Each row was made from one small tree. The marks that hang from a mark follow it in brackets, in alphabetical order. Every link used is in the known rows. Write each row's tree.
In the rows, zero is written as 128.
Known rows
pimema(suza): [96 145 107 96 146 165 107 141 125 114 142 150 132 124 112 124 123 125 126 151 146 104 127 141 155 129 117 115 120 124 128 145 111 145 113 141 107 115 137 121 166]
vodon(pimema zake(suza)): [77 137 103 129 128 167 99 130 122 142 134 137 111 151 132 133 126 144 153 170 106 85 138 138 165 139 114 94 130 122 158 125 110 135 133 140 145 125 126 124 150]
vodon(mafez(pafi(zake))): [80 129 109 110 127 181 83 126 120 147 140 135 129 113 138 123 145 153 166 168 102 125 136 145 163 132 109 126 154 128 116 156 106 126 118 133 151 116 122 126 176]
zake(ludiza(mafez(pafi)) suza(pimema)): [110 128 117 106 126 188 97 134 125 84 150 145 131 140 127 110 154 130 166 149 125 119 140 127 164 137 81 111 133 132 116 150 97 152 124 146 101 131 129 143 151]
suza(pimema): [119 138 108 132 135 144 105 138 114 100 136 143 115 134 118 108 125 134 143 148 128 103 140 134 169 138 120 113 125 127 131 130 110 130 118 123 122 129 130 123 141]
vodon(zake(pafi)): [74 140 106 106 123 176 104 135 122 150 134 129 118 124 126 133 112 153 132 151 120 108 135 160 146 148 130 124 120 116 118 136 116 132 117 137 167 127 117 122 169]
zake(vodon(mafez pimema)): [110 142 86 134 133 162 98 150 136 108 136 143 119 130 139 104 95 148 133 182 112 104 147 134 188 128 117 111 135 93 144 145 113 146 112 114 139 131 157 121 154]
ludiza(mafez(vodon)): [122 138 105 79 132 174 92 136 138 96 134 146 109 123 113 115 116 150 130 162 124 111 143 142 172 129 111 129 117 122 139 133 116 155 136 129 128 106 160 109 165]
zake(ludiza(mafez) pafi): [110 123 101 91 128 192 107 146 137 100 141 137 141 115 134 112 127 148 138 134 126 127 132 149 149 149 94 119 127 102 96 144 117 147 117 147 133 128 127 132 181]
mafez(ludiza pafi): [108 139 123 99 110 182 83 131 128 113 132 132 140 109 127 122 124 142 138 157 149 110 141 149 143 95 121 117 129 133 103 164 100 128 99 146 172 122 126 129 156]
pimema(ludiza(mafez(suza) zake) vodon): [100 156 139 66 163 167 91 129 120 87 139 176 123 129 137 128 92 172 137 153 139 96 132 154 172 147 128 102 139 125 171 119 130 142 129 138 131 119 112 126 180]
suza(mafez zake(ludiza vodon(pimema(pafi)))): [112 120 63 81 115 159 125 137 132 118 140 127 138 117 131 101 100 167 121 164 115 95 146 125 164 129 94 112 129 89 138 155 104 129 117 93 101 138 140 116 170]
pimema(datop ludiza suza(mafez(vodon(zake)))): [90 175 114 27 174 185 107 128 128 120 131 150 117 137 114 143 92 139 107 160 114 69 142 147 169 122 179 105 131 129 204 139 98 144 77 117 120 85 147 118 176]
datop(pimema zake(ludiza pafi suza)): [96 110 81 121 128 171 103 155 141 149 161 125 127 118 140 107 123 129 156 148 138 139 135 140 131 150 122 106 118 110 100 137 96 156 117 149 149 128 133 157 153]
zake(ludiza(mafez(vodon) pimema)): [154 120 111 83 122 187 119 141 127 82 141 138 125 122 110 116 122 159 135 131 123 118 152 128 182 126 108 115 130 116 141 131 107 150 137 131 107 116 180 121 176]
pafi(mafez): [112 139 102 124 137 153 79 141 157 104 130 155 136 132 129 128 122 160 146 163 137 112 135 131 157 142 116 125 148 118 123 136 133 133 113 129 131 119 116 114 162]
mafez(ludiza(pimema(datop))): [143 135 118 95 138 169 118 146 141 102 120 140 127 138 117 117 125 140 136 131 119 98 154 131 168 115 135 88 131 126 154 141 99 117 113 146 150 116 147 119 155]
suza(mafez(ludiza(pimema)) zake): [145 113 107 81 116 174 119 142 138 124 124 132 141 117 128 123 123 181 127 142 117 88 151 131 164 127 94 125 152 102 149 154 100 108 126 108 110 151 115 92 164]
datop(mafez pimema): [109 132 78 133 138 154 114 131 131 109 141 134 122 124 144 104 100 152 152 146 123 145 145 132 161 134 142 127 119 141 128 152 90 140 131 120 153 105 152 122 150]
datop(mafez(ludiza)): [113 132 107 114 131 163 115 135 150 107 138 131 145 125 132 116 111 156 125 142 136 118 145 131 153 112 136 127 140 134 121 156 98 131 101 145 168 124 117 112 159]
vodon(mafez(ludiza(zake(suza)))): [90 123 123 93 148 180 104 153 150 124 140 144 136 139 133 132 134 162 139 160 123 91 138 133 170 114 104 117 147 117 143 144 106 135 126 159 148 150 92 127 153]
mafez(vodon(pimema(ludiza(zake)))): [111 146 108 94 141 166 87 136 116 104 137 150 107 132 122 134 92 158 122 159 139 86 136 147 180 109 135 102 120 120 173 107 126 147 128 117 158 118 174 131 164]
ludiza(zake(vodon)): [98 140 109 98 138 148 110 141 144 120 151 154 107 134 115 118 91 147 107 143 146 108 133 138 165 120 106 137 105 123 127 126 138 145 140 136 140 150 136 121 161]
ludiza(mafez pimema(vodon)): [153 131 120 97 121 172 111 136 126 88 128 158 116 128 122 117 119 165 168 154 110 120 151 142 185 168 103 111 135 107 163 135 122 135 156 129 105 108 161 112 174]
datop(pimema zake(suza)): [100 118 87 125 137 151 94 145 138 149 152 135 107 126 133 104 125 129 158 161 126 124 137 134 145 146 129 107 124 124 132 129 100 147 135 146 142 118 136 139 141]
zake(pafi): [97 137 101 108 133 175 94 146 134 127 136 140 128 120 124 119 118 137 139 151 146 121 126 155 140 148 107 122 117 108 92 140 120 138 123 138 148 129 131 127 163]
suza(mafez pimema(datop)): [134 153 99 88 161 155 109 132 137 111 122 144 111 146 124 107 122 129 145 155 93 92 151 139 174 149 133 108 131 131 165 145 104 117 111 106 106 114 116 110 139]
vodon(pimema(datop suza) zake): [80 161 93 104 150 169 111 131 123 140 122 140 106 149 131 135 116 127 132 161 82 78 149 153 179 133 147 79 112 135 196 143 106 133 107 128 145 97 140 121 162]
suza(pimema(datop pafi vodon)): [111 151 91 93 145 137 119 132 122 98 124 148 106 149 111 105 122 126 168 173 109 102 152 137 170 157 153 79 104 131 172 143 99 124 118 119 122 80 142 141 144]
datop(mafez(ludiza(pimema) pafi)): [128 132 116 115 111 190 104 129 133 109 135 130 139 121 129 119 118 165 146 144 134 138 153 145 167 110 117 126 143 140 120 176 89 126 112 131 170 124 149 116 167]
mafez(ludiza pafi(zake) suza(pimema)): [93 151 135 121 119 157 68 115 109 116 140 146 132 124 130 113 132 134 146 164 151 113 148 148 152 100 110 100 136 156 95 166 77 125 63 122 163 134 98 128 162]
suza(mafez): [122 138 106 81 140 166 100 130 134 125 131 141 131 118 123 115 117 149 139 158 123 101 134 144 153 141 114 130 143 115 128 142 116 123 125 124 112 124 113 104 157]
zake(ludiza vodon): [114 133 99 105 127 154 126 144 140 94 156 138 137 119 117 105 95 130 108 134 156 114 139 111 147 111 131 125 117 111 101 133 115 153 101 143 125 135 149 132 157]
pimema(suza(mafez)): [108 147 106 74 149 173 103 133 130 121 138 151 138 120 119 124 117 137 128 161 136 99 130 149 157 137 109 127 134 118 136 157 107 138 107 123 89 118 120 107 167]
vodon(mafez(suza) zake(ludiza)): [76 137 112 99 152 182 118 137 116 138 143 123 139 121 138 126 121 162 128 149 102 97 150 131 169 121 151 103 154 126 133 148 85 131 97 142 138 129 85 125 165]
zake(pafi suza(mafez)): [94 138 106 81 144 187 90 142 151 137 140 150 133 136 125 126 130 136 154 172 147 114 122 149 135 161 80 128 134 101 94 151 110 143 125 135 110 139 110 120 154]
datop(mafez(vodon) pimema zake(ludiza)): [122 117 69 116 125 157 122 139 146 135 163 111 117 106 134 104 90 152 129 146 122 149 162 130 158 118 175 131 118 137 137 145 85 160 110 120 167 103 164 135 157]
mafez(pafi vodon(pimema)): [114 150 97 109 110 184 69 128 119 121 133 135 108 115 122 127 111 134 146 187 138 114 148 156 166 105 117 113 107 131 127 154 107 152 127 107 159 104 186 130 153]
suza(mafez pimema(pafi) zake): [109 123 78 82 127 150 114 130 113 123 127 132 122 130 118 101 132 169 145 167 103 92 142 140 169 154 90 115 134 111 150 153 94 108 130 85 89 131 113 108 159]
mafez(pafi): [99 141 111 104 121 179 83 129 121 125 136 137 124 113 123 119 128 134 149 157 138 122 133 150 146 123 112 123 123 135 102 153 113 132 129 137 148 114 140 127 158]
suza(pimema(datop(mafez zake) ludiza)): [112 143 99 115 168 151 111 139 133 117 140 135 109 149 132 102 111 141 134 134 92 105 148 137 175 150 179 96 148 137 187 124 105 125 91 128 160 108 129 128 155]
datop(mafez(vodon) zake(ludiza)): [119 117 89 101 129 165 121 140 157 144 164 112 126 112 119 114 106 151 113 140 126 130 155 130 152 120 164 135 133 132 130 140 104 156 106 138 158 116 141 124 167]
zake(ludiza pafi suza vodon(mafez pimema)): [92 132 85 126 132 190 106 165 151 110 155 141 141 140 144 116 108 134 144 178 138 120 138 126 165 138 92 106 130 76 101 154 102 170 102 134 128 151 149 148 157]
suza(mafez(pafi(pimema))): [115 137 113 91 125 180 76 127 143 125 124 132 144 113 127 117 110 147 162 178 129 115 151 153 164 137 124 126 149 126 112 165 116 126 124 113 118 112 134 125 154]
mafez(pafi(pimema) vodon(zake)): [86 142 117 98 105 180 77 125 136 136 132 118 117 119 110 139 95 147 145 184 137 110 168 149 172 110 167 126 117 141 128 152 109 151 121 115 159 96 173 137 155]

Which tree is each row?
[98 132 120 91 127 173 99 146 145 124 136 142 133 123 127 132 112 158 119 141 149 104 132 160 149 115 104 122 116 119 113 141 121 132 117 148 178 152 104 129 168]  mafez(ludiza(zake(pafi)))
[112 110 90 118 134 162 127 140 151 147 160 114 137 114 133 106 118 153 123 126 113 132 145 132 148 137 151 128 149 130 123 141 110 135 110 150 156 126 113 124 169]  datop(mafez zake(ludiza))
[93 118 92 111 136 164 125 166 157 106 147 131 161 122 127 119 97 146 122 159 137 103 161 106 184 126 138 118 135 94 133 160 108 159 108 118 80 133 150 136 162]  pafi(pimema(suza(zake(ludiza vodon(mafez)))))
[93 150 98 113 149 154 93 143 119 107 140 154 125 130 136 109 87 150 106 158 149 89 137 122 162 118 116 94 128 105 134 132 103 142 102 109 128 145 139 115 159]  mafez(suza(zake(vodon(pimema(ludiza)))))
[85 155 131 101 116 160 71 118 131 123 148 150 136 115 128 112 107 133 122 168 170 121 145 141 138 86 112 116 126 144 76 170 86 142 61 132 173 136 115 125 173]  mafez(ludiza pafi(zake(vodon)) suza)
[84 157 111 102 138 141 103 121 96 115 134 146 111 136 114 112 109 147 153 182 132 100 151 150 168 145 144 86 118 137 146 148 82 128 101 113 126 105 107 131 152]  mafez(suza(pimema(pafi vodon(zake))))
[107 157 103 93 143 173 86 139 111 93 139 152 120 127 117 133 94 137 122 172 152 87 134 143 176 110 141 96 121 113 168 127 107 161 96 114 130 99 188 130 168]  mafez(vodon(pimema(ludiza suza)))
[100 146 97 110 117 165 96 128 119 134 131 128 99 130 120 135 99 151 128 176 114 87 153 146 176 116 145 110 111 125 163 125 109 145 120 113 164 108 164 117 157]  mafez(vodon(pimema zake))
[124 104 89 87 112 162 146 144 115 114 140 129 141 117 116 119 127 169 150 134 125 110 148 115 159 145 113 99 125 102 142 140 105 123 149 124 99 120 150 132 172]  suza(zake(ludiza(pimema(pafi vodon))))
[109 148 94 109 133 148 110 138 118 100 141 157 124 116 135 123 94 128 157 170 147 122 144 137 157 141 148 110 100 123 147 152 96 156 118 120 111 90 160 138 151]  datop(pimema(suza vodon))
[107 158 109 54 132 194 83 125 129 126 140 146 126 111 110 134 111 132 126 183 150 110 140 159 158 114 114 140 116 131 128 178 98 156 104 107 102 105 152 114 167]  pimema(suza(mafez(pafi vodon)))
[73 136 98 86 124 147 81 125 139 110 137 158 153 129 116 129 139 162 146 178 147 109 128 142 155 127 104 103 147 125 129 160 104 131 64 131 133 99 111 128 203]  pimema(pafi(mafez(ludiza) zake) suza)
[100 143 76 115 121 148 99 138 121 104 135 145 113 132 116 94 95 140 134 181 135 109 137 142 172 126 107 96 111 106 131 141 112 140 113 115 142 113 173 130 162]  zake(vodon(pimema(pafi)))
[121 130 81 116 147 160 109 145 143 144 134 124 116 133 137 107 125 124 138 143 85 97 151 139 164 135 149 73 129 123 166 126 119 126 115 140 159 106 138 135 154]  vodon(pimema(datop(zake(ludiza))))
[107 139 122 90 133 161 75 145 182 102 141 162 131 147 118 153 114 167 126 175 166 96 145 128 161 103 109 132 132 127 138 137 125 158 109 137 148 139 117 122 156]  pafi(mafez(ludiza(zake(suza)) vodon))
[95 156 125 60 141 193 64 122 132 119 140 159 99 124 118 127 113 157 126 170 138 121 144 172 176 109 84 129 105 155 126 158 113 159 147 121 142 126 136 116 174]  ludiza(mafez(pafi suza vodon) zake)
[134 129 112 78 116 177 117 152 133 105 137 140 130 121 102 138 111 155 107 152 156 93 157 127 172 95 116 118 112 114 152 153 88 151 108 115 117 130 171 109 167]  mafez(ludiza(pimema(suza(zake))) vodon)
[82 127 90 66 125 170 126 151 126 117 133 140 152 115 125 130 124 169 145 192 125 92 148 137 167 132 126 101 131 96 167 180 82 136 103 123 108 104 118 129 178]  pimema(pafi suza(zake) vodon(mafez(ludiza)))
[78 127 119 103 146 176 95 159 169 134 142 152 136 146 133 143 112 153 174 182 140 116 145 147 174 165 112 118 127 102 129 144 131 156 157 142 122 137 119 150 153]  ludiza(zake(pafi(pimema(vodon(mafez))) suza))
[93 141 118 119 138 139 64 129 146 95 151 171 123 158 121 142 129 155 157 175 153 102 134 110 165 139 119 120 157 126 143 110 119 155 81 116 121 119 138 130 169]  pafi(mafez(vodon) zake(suza(pimema(ludiza))))
[126 159 131 87 143 192 84 133 128 112 121 146 128 130 123 118 125 131 143 151 139 116 158 150 161 96 124 79 127 149 124 175 76 123 98 135 159 115 134 124 155]  mafez(ludiza(pimema(datop)) pafi suza)
[76 141 114 120 131 172 73 143 149 117 124 140 146 133 138 144 91 180 150 168 133 103 146 151 169 159 161 114 161 102 137 131 133 136 89 122 162 116 122 138 178]  vodon(zake(pafi(mafez pimema(ludiza))))
[115 135 103 101 120 170 77 131 111 114 142 144 110 99 153 106 95 162 169 171 110 129 146 161 162 157 160 106 140 117 172 137 109 144 117 123 164 86 157 146 171]  datop(pimema(ludiza(mafez(pafi)) vodon) zake)
[105 166 118 124 149 159 64 144 134 84 133 172 140 134 142 132 95 160 155 181 166 116 137 152 158 165 133 104 147 104 119 143 114 146 73 106 132 123 107 134 163]  zake(pafi(mafez(suza(pimema(ludiza vodon)))))
[81 138 116 83 137 173 107 125 134 150 139 138 120 140 122 134 125 150 143 165 113 87 135 137 150 145 118 127 143 125 144 135 106 130 126 142 119 130 96 110 154]  vodon(zake(suza(mafez)))
[81 113 91 86 123 148 116 120 110 127 148 132 139 119 110 106 144 148 153 139 127 119 125 129 143 131 112 97 133 130 107 128 105 120 110 146 137 101 131 143 191]  pimema(pafi(zake(ludiza)))
[111 132 124 91 131 164 113 148 144 116 135 146 137 121 140 137 107 169 145 170 122 95 151 141 171 126 140 119 139 111 160 147 115 132 123 141 150 129 101 128 158]  pimema(vodon(mafez(ludiza(zake))))
[103 146 108 111 163 153 108 144 143 108 137 153 109 168 116 114 143 105 156 152 121 96 140 118 161 145 119 94 116 137 146 130 102 139 126 145 109 119 128 131 126]  zake(suza(pimema(datop)))
[99 133 95 72 142 171 114 140 134 135 137 145 138 117 124 129 122 150 118 157 126 89 133 138 155 140 94 134 130 110 143 158 108 133 123 112 77 134 112 97 167]  pimema(suza(mafez zake))
[98 153 116 122 136 168 86 126 150 114 137 141 147 122 135 118 90 144 165 181 153 145 165 143 164 134 155 115 133 148 104 180 96 147 116 119 139 101 132 130 151]  datop(mafez(pafi(pimema(vodon)) suza))
[82 144 83 76 175 179 98 141 113 118 118 147 114 150 139 116 122 170 156 167 71 85 134 157 203 136 136 58 147 116 215 129 111 114 130 126 162 97 147 145 177]  vodon(mafez pimema(datop ludiza(zake) pafi))
[108 139 99 138 154 147 99 136 137 144 152 132 114 132 129 95 113 146 130 154 120 128 151 148 166 145 142 116 144 145 130 150 91 135 98 122 148 133 97 110 153]  datop(mafez(suza(pimema)) zake)
[91 142 114 79 144 160 119 145 115 103 144 159 144 118 130 143 99 152 125 151 152 83 130 125 152 142 146 109 131 100 171 133 116 146 108 127 97 111 139 128 173]  pimema(ludiza suza(zake) vodon)
[142 136 122 55 121 190 98 140 147 123 131 143 122 122 113 139 97 177 120 158 145 104 151 167 173 117 99 136 124 111 139 152 108 136 122 106 142 147 141 109 173]  suza(mafez(ludiza(pimema zake(pafi)) vodon))
[93 156 104 92 133 187 62 130 104 120 134 143 118 116 132 130 101 151 126 181 152 97 146 146 163 97 120 94 121 127 136 150 89 150 110 92 149 120 165 124 160]  mafez(pafi suza(zake) vodon(pimema(ludiza)))
[68 123 86 103 121 170 117 127 108 132 141 124 127 145 123 122 135 149 159 164 109 91 136 135 162 133 115 72 130 121 151 131 94 131 121 145 140 110 132 148 166]  vodon(pimema(pafi) zake(ludiza suza))
[93 134 71 113 124 148 90 146 133 97 132 153 130 134 134 114 94 181 127 176 132 94 136 124 172 136 108 101 140 87 156 132 123 135 105 97 133 127 155 123 177]  suza(zake(vodon(pimema(ludiza pafi(mafez)))))
[80 141 107 111 145 145 95 132 135 134 152 153 124 127 129 108 110 144 129 167 130 118 138 125 163 128 116 123 141 119 105 142 103 142 92 127 135 134 121 115 175]  pafi(zake(vodon(mafez(suza))))
[91 123 99 111 136 156 109 153 148 119 134 136 151 125 119 126 113 140 134 158 141 99 150 123 171 138 128 111 127 114 134 147 118 144 129 124 89 121 145 126 157]  pafi(pimema(suza(zake)))
[111 149 102 114 142 147 148 128 137 110 139 131 117 151 136 125 103 140 146 141 86 105 172 125 173 148 190 105 120 145 184 148 96 133 102 124 140 100 118 130 145]  suza(pimema(datop(mafez) vodon(zake(ludiza))))
[80 152 85 117 125 167 124 128 127 128 146 142 125 122 148 135 77 154 154 171 126 142 153 158 160 157 161 131 102 129 150 176 83 161 106 109 149 95 145 131 169]  datop(mafez pimema(suza vodon(zake(pafi))))
[127 139 88 89 149 164 99 139 143 105 115 154 119 152 109 114 136 160 168 156 107 119 145 139 181 154 117 81 137 123 163 142 114 114 131 123 124 88 160 124 174]  ludiza(pimema(datop pafi(mafez)))
[117 147 110 71 137 187 109 146 140 127 146 166 117 134 111 130 87 161 113 150 149 123 135 172 182 149 69 141 110 99 136 161 124 152 129 103 98 161 156 113 189]  ludiza(pimema(suza(mafez)) zake(pafi vodon))
[111 138 97 100 105 170 88 112 126 132 146 137 134 112 141 114 110 146 144 167 120 119 142 144 156 123 98 127 142 119 112 159 111 132 96 105 132 129 140 123 177]  suza(mafez(pafi(zake(ludiza vodon(pimema)))))
[109 149 133 108 148 149 94 136 124 101 138 154 124 140 123 118 113 149 116 147 153 92 146 147 170 100 112 100 123 145 131 143 94 128 99 130 148 159 83 123 146]  mafez(ludiza(zake) suza(pimema))
[80 141 82 90 137 179 110 137 123 136 108 119 119 144 140 119 125 169 153 188 52 75 161 155 195 121 155 61 144 119 205 158 80 108 94 128 190 91 121 133 166]  vodon(mafez(ludiza) pimema(datop pafi) zake)
[79 138 104 74 152 159 78 132 126 98 132 164 131 139 120 128 114 192 144 155 141 102 116 150 170 139 118 100 154 120 161 118 138 122 118 132 149 112 123 140 193]  pimema(ludiza(zake) pafi(mafez))
[92 126 91 96 136 153 119 146 94 95 132 141 130 128 133 114 117 182 160 175 105 86 145 127 184 159 140 93 149 92 186 137 94 121 116 100 111 112 130 138 163]  suza(pimema(ludiza pafi vodon(mafez)) zake)
[143 140 130 53 110 198 86 126 134 125 131 140 119 116 113 138 106 174 132 165 140 108 157 166 176 95 101 138 128 133 144 167 102 132 127 104 145 137 148 112 168]  suza(mafez(ludiza(pimema zake) pafi vodon))
[110 139 98 80 164 162 97 148 173 147 128 134 135 133 119 114 109 122 140 171 105 97 161 149 176 154 165 98 141 121 170 154 118 135 105 126 102 95 130 125 158]  pafi(pimema(datop(zake) suza(mafez)))
[133 132 92 93 124 166 88 138 132 99 127 151 118 135 97 121 123 175 159 173 140 124 144 140 182 139 107 106 133 115 143 140 110 134 129 108 121 98 178 121 179]  ludiza(pimema(pafi(mafez(vodon))))
[105 151 101 80 159 153 117 146 155 148 141 150 113 130 120 126 113 111 134 166 113 100 149 147 152 156 172 96 112 123 181 147 116 146 106 145 122 85 130 130 159]  pimema(datop(zake) suza vodon)
